Each row was made from one small tree. Brackets hold a mark, then the marks that hang from it, in alphabetical order. Every link used is in the known rows. Write each row's tree.
Known rows
(W (P S)): -.10; .04; -.05; .01; .01; -.06; .04; -.02; -.15; -.22; -.03; .20; .06; -.19; -.04; -.20; .23; -.11; -.02; .18; .05; -.01; -.11; -.12; .15; -.04
(T (M (A (P B S W)))): .20; .26; .04; -.05; -.36; -.13; -.07; .10; -.06; -.38; .41; -.02; .24; -.05; .06; -.08; .28; -.19; .03; -.10; -.11; .12; -.14; -.39; .02; .02
(A (M T) (P B H J)): .01; .28; .33; .21; -.31; .18; .01; -.34; -.06; -.54; -.08; .18; .21; -.12; -.27; -.02; .20; -.04; .01; .37; .17; .20; -.34; .02; .12; -.28
(P B H J S W X): .12; .06; .31; .02; .04; -.33; .06; .01; .00; -.25; -.02; .04; .04; -.20; .03; .08; .10; .12; -.09; .07; -.15; -.03; .14; .30; -.33; -.01
(H (P X)): .08; -.05; .01; -.12; .13; .10; .25; -.03; -.09; -.03; -.18; .26; -.15; -.21; -.19; -.13; .06; -.10; .10; .20; .08; .01; -.12; -.15; .21; -.13
(W P): -.05; .07; .02; .06; .03; .11; .14; -.11; -.09; -.32; -.18; .27; .14; -.22; -.26; -.17; .22; -.23; .15; .31; .09; .02; -.17; -.30; .26; -.20
(J P): -.08; .07; .18; .07; -.07; .08; .06; -.18; -.10; -.29; -.08; .25; .11; -.13; -.40; -.06; .30; -.23; .05; .27; .17; .09; -.20; -.44; .28; -.16
(B (P S X)): .03; -.09; -.01; -.15; .27; .04; .06; -.03; -.06; .14; .00; .25; -.22; -.16; -.28; -.05; .11; .14; -.06; .02; .15; .06; -.04; -.02; .17; .09
(H (P S X)): .06; -.08; -.06; -.17; .11; -.04; .16; .07; -.15; .06; -.01; .20; -.24; -.16; .02; -.15; .04; .02; -.06; .06; .03; -.01; -.06; .01; .11; .01
(M A (P B J S)): .21; .12; -.01; -.20; -.07; -.13; .01; -.14; -.14; -.17; .28; .08; .06; -.02; .17; .01; .13; .05; -.23; .14; -.03; -.11; .11; -.15; -.09; .01
(T (M (P J S X))): .11; -.09; -.12; -.10; -.17; .05; .06; .00; -.03; .18; .08; .28; -.18; .06; .01; -.14; .13; .00; -.03; .05; -.04; -.10; -.02; .10; -.03; -.08
(T (M (P B W))): .11; .17; .28; .08; -.24; .06; .15; -.05; -.08; -.33; .12; .10; .38; -.23; -.29; -.17; .17; -.27; .25; .21; -.10; -.01; -.19; -.47; .07; -.18
(P S): -.05; -.01; .06; -.12; .04; -.06; .14; -.07; -.12; -.12; -.02; .21; .09; -.34; -.25; .00; .33; -.04; .08; .27; .11; .02; -.13; -.21; .18; -.03
(H P): .02; .05; .03; -.08; .06; .15; .28; -.03; -.12; -.15; -.15; .27; .06; -.29; -.22; -.14; .10; -.17; .12; .21; .06; -.05; -.20; -.46; .25; -.16
(M A (P S)): .12; .03; -.11; -.33; -.12; -.01; .22; -.06; -.18; -.10; .28; .13; .06; -.13; -.04; -.04; .13; .03; -.15; .16; -.01; .04; -.08; -.24; .21; .02
(S (P J X)): .01; .02; -.02; -.01; -.02; .07; -.03; -.05; .06; -.04; -.24; .31; -.33; -.07; -.21; .10; .17; -.06; -.07; .19; .08; -.02; .12; .01; .08; -.15
(A (M T) (P S W X)): -.22; .16; -.01; -.06; -.38; -.03; .02; -.22; -.04; -.14; .14; -.06; .05; -.10; -.25; .03; .18; .10; .04; -.04; .04; .16; -.27; .41; .09; .02
(A (P B S)): -.01; .15; .25; .01; -.02; -.13; -.09; -.16; -.18; -.44; .21; .13; .08; -.16; -.09; -.19; .24; -.11; -.03; .34; .01; .14; -.03; -.32; .20; .03
(B (P H J S W X)): .00; .01; .07; -.05; .13; -.08; .13; .10; .07; .10; .00; .16; -.07; -.12; -.12; .03; -.11; .25; -.24; -.26; -.15; -.07; .09; .28; -.24; .09
(H (P J)): -.02; .06; -.07; -.05; .02; .14; .20; -.06; -.02; -.03; -.18; .30; .03; -.17; -.09; -.08; .05; -.12; .02; .10; .00; -.24; -.07; -.30; -.02; -.18
(A (P H J S W X)): -.08; .08; .12; -.02; -.16; -.18; .07; .02; .06; -.18; .11; .13; -.03; .01; .02; -.08; -.06; .09; -.22; -.07; -.30; .02; .12; .32; -.15; .03
(M (P S W) T): -.29; .17; -.09; -.19; -.11; -.11; .15; -.23; -.09; -.08; .14; -.06; .30; -.30; -.22; -.05; .04; .10; -.05; .11; -.07; -.11; -.18; .12; -.08; .01
(S (P B H J W)): .04; .26; .36; .19; -.16; -.06; .02; .06; .00; -.46; -.11; .14; .13; -.24; -.14; .09; .08; -.09; -.14; .17; -.15; .00; .08; -.17; -.17; -.16
(P S W): -.14; .06; .08; -.09; -.06; -.15; .17; -.02; -.05; -.14; .06; .04; .26; -.37; -.24; .05; .24; -.03; .09; .07; -.08; -.07; -.08; -.14; -.02; .03

Write each row's tree
.06; .18; .42; .14; -.02; -.13; .18; -.08; .03; -.44; -.14; .10; .34; -.33; -.23; .07; .15; -.08; .08; .22; -.12; -.07; -.01; -.16; -.22; -.18 | (P B H J W)
-.09; .01; -.07; -.08; .17; -.09; .01; -.03; .10; .24; .02; .11; -.09; -.09; -.15; .05; -.03; .20; -.14; -.31; -.09; -.21; .14; .20; -.25; .13 | (B (P J S W X))
.12; .06; .30; .05; .06; -.15; .07; -.04; -.11; -.34; -.05; .20; .10; -.25; -.03; .01; .24; .02; -.11; .30; .03; -.02; .00; -.07; -.12; -.09 | (P B H J S)
-.03; .23; -.20; -.22; -.10; .12; .10; -.33; -.01; -.32; .05; .13; .16; -.17; -.30; .02; .24; -.09; .06; .28; .21; .16; -.29; -.23; .28; -.14 | (M (A P) T)
.12; -.04; .15; .00; .25; .17; .21; -.06; .05; .02; -.25; .37; -.16; -.10; -.34; -.02; -.03; .11; -.08; .07; .10; .05; -.03; .04; .07; -.12 | (B (P H J X))
.16; .08; .26; .03; .07; .01; -.06; -.08; -.10; -.33; -.12; .23; -.26; -.21; -.26; .01; .24; -.10; .05; .42; .17; .20; .05; -.18; .24; -.11 | (S (P B X))
.00; .12; -.28; -.37; -.09; .00; .17; -.23; -.14; -.07; .20; .02; .10; -.19; -.09; .02; .16; .11; -.14; .21; .12; .02; -.21; .01; .11; -.01 | (M A (P S) T)
-.09; .23; .19; .05; -.30; -.15; -.11; -.27; -.11; -.32; .20; -.14; .09; -.13; -.18; .00; .21; .07; .05; .07; .07; .19; -.20; .36; .01; .01 | (A (M T) (P B S W X))
-.06; .02; -.14; -.11; .01; -.17; .11; .08; .03; .15; -.01; .07; -.13; -.10; .16; -.03; -.08; .06; -.14; -.25; -.23; -.28; .14; .23; -.33; .06 | (H (P J S W X))
-.18; .08; -.02; -.07; -.08; -.20; .07; -.06; .04; -.03; .01; .07; .21; -.26; -.11; .12; .19; .01; .01; -.05; -.13; -.27; .06; -.01; -.26; .01 | (P J S W)
-.02; .18; .08; .02; .01; -.22; .02; .04; -.06; -.13; .09; -.02; .14; -.20; .21; -.04; -.01; -.04; -.13; -.12; -.20; -.31; .10; -.13; -.39; .05 | (H (P B J S W))
.00; -.02; -.08; .05; .08; .03; .02; -.15; .06; -.11; -.28; .27; -.15; -.03; -.10; -.11; .13; -.10; .04; .17; .05; -.09; .05; .12; -.01; -.18 | (W (P J X))
-.13; .12; .27; .07; -.22; -.16; .13; .08; -.13; -.35; .13; .10; .23; -.18; -.16; -.04; .12; -.06; -.18; -.01; -.14; .11; -.14; -.12; .01; .01 | (J (P H S W))
.15; .13; .38; .20; .06; .02; .13; -.05; -.17; -.63; -.18; .24; .18; -.25; -.18; -.24; .18; -.19; .05; .47; .09; .20; -.18; -.29; .20; -.24 | (W (P B H))
-.05; .10; .25; .05; -.40; .12; .14; -.14; -.02; -.26; .05; .10; .09; -.06; -.42; -.03; .16; -.10; .21; .05; -.06; .21; -.21; .01; .30; -.10 | (A M (P W X))
.07; -.02; .28; -.04; -.01; -.03; .35; .00; .02; -.26; -.19; .16; .15; -.33; -.40; .04; .11; -.03; .17; .21; -.08; .15; -.12; .06; .11; -.14 | (P H W X)
.25; .02; -.20; -.23; -.26; .04; .02; .11; -.05; -.08; .26; .22; -.18; .10; .02; -.10; .29; -.10; .02; .00; .06; .25; -.14; -.12; .29; -.02 | (T (M (A (P S X))))
-.17; .11; -.10; -.07; -.34; .14; .09; -.31; -.11; .03; .05; .10; .10; -.09; -.17; .03; .17; .14; -.09; .13; .14; -.12; -.28; .24; .00; -.11 | (A (M (P J S) T))
.03; .21; -.04; -.24; -.20; .06; .42; -.17; -.04; -.31; .07; .00; .38; -.28; -.28; .05; -.02; .06; -.04; .16; -.06; .11; -.30; -.02; .05; -.15 | (M A (P H W) T)
-.26; .19; -.02; -.12; -.08; .06; .25; -.32; -.03; -.18; -.02; .01; .39; -.35; -.43; -.04; .05; -.04; .11; .24; -.04; -.09; -.24; -.05; .04; -.15 | (M (P W) T)
-.06; -.02; .01; -.12; .21; -.07; .09; .02; .00; .14; .07; .08; -.05; -.21; -.27; .00; .02; .14; -.05; -.18; -.02; -.02; .01; .08; -.02; .16 | (B (P S W X))
.02; .11; .38; .15; -.03; -.18; -.07; -.19; -.05; -.39; .00; .01; .08; -.12; -.29; .00; .21; -.17; .07; .13; .00; .11; -.01; -.14; .01; -.08 | (J (P B W X))
-.01; .03; .10; .04; -.02; -.03; .17; .10; -.17; -.34; -.04; .25; .09; -.20; -.03; -.23; .14; -.06; -.12; .24; -.01; .13; -.18; -.07; .18; -.09 | (W (P H S))
.05; .09; .07; -.01; .09; -.28; -.01; .02; -.03; -.04; .05; -.02; -.09; -.11; .23; -.03; -.05; .05; -.14; -.14; -.19; -.24; .19; .17; -.41; .07 | (H (P B J S W X))
-.09; .02; -.08; -.07; .19; .06; .01; -.09; -.01; .15; .01; .27; -.02; -.14; -.17; -.03; .11; .12; -.15; -.07; .10; -.18; .00; -.16; -.05; .07 | (B (P J S))
.12; .16; .34; .15; -.07; -.12; .00; .06; .04; -.37; -.14; .13; -.11; -.16; -.11; .10; .02; -.02; -.13; .14; -.14; .07; .17; .10; -.17; -.12 | (S (P B H J W X))
.21; .10; .47; .19; -.29; .13; .05; -.17; -.07; -.47; -.04; .25; -.07; .05; -.20; -.07; .15; -.04; -.02; .29; .05; .28; -.13; .08; .20; -.22 | (A M (P B H J X))
.08; -.08; .06; -.07; .22; .02; .12; .04; .01; .12; -.07; .32; -.23; -.08; -.11; -.04; -.02; .24; -.25; -.06; .05; .04; .03; .20; -.05; .02 | (B (P H J S X))
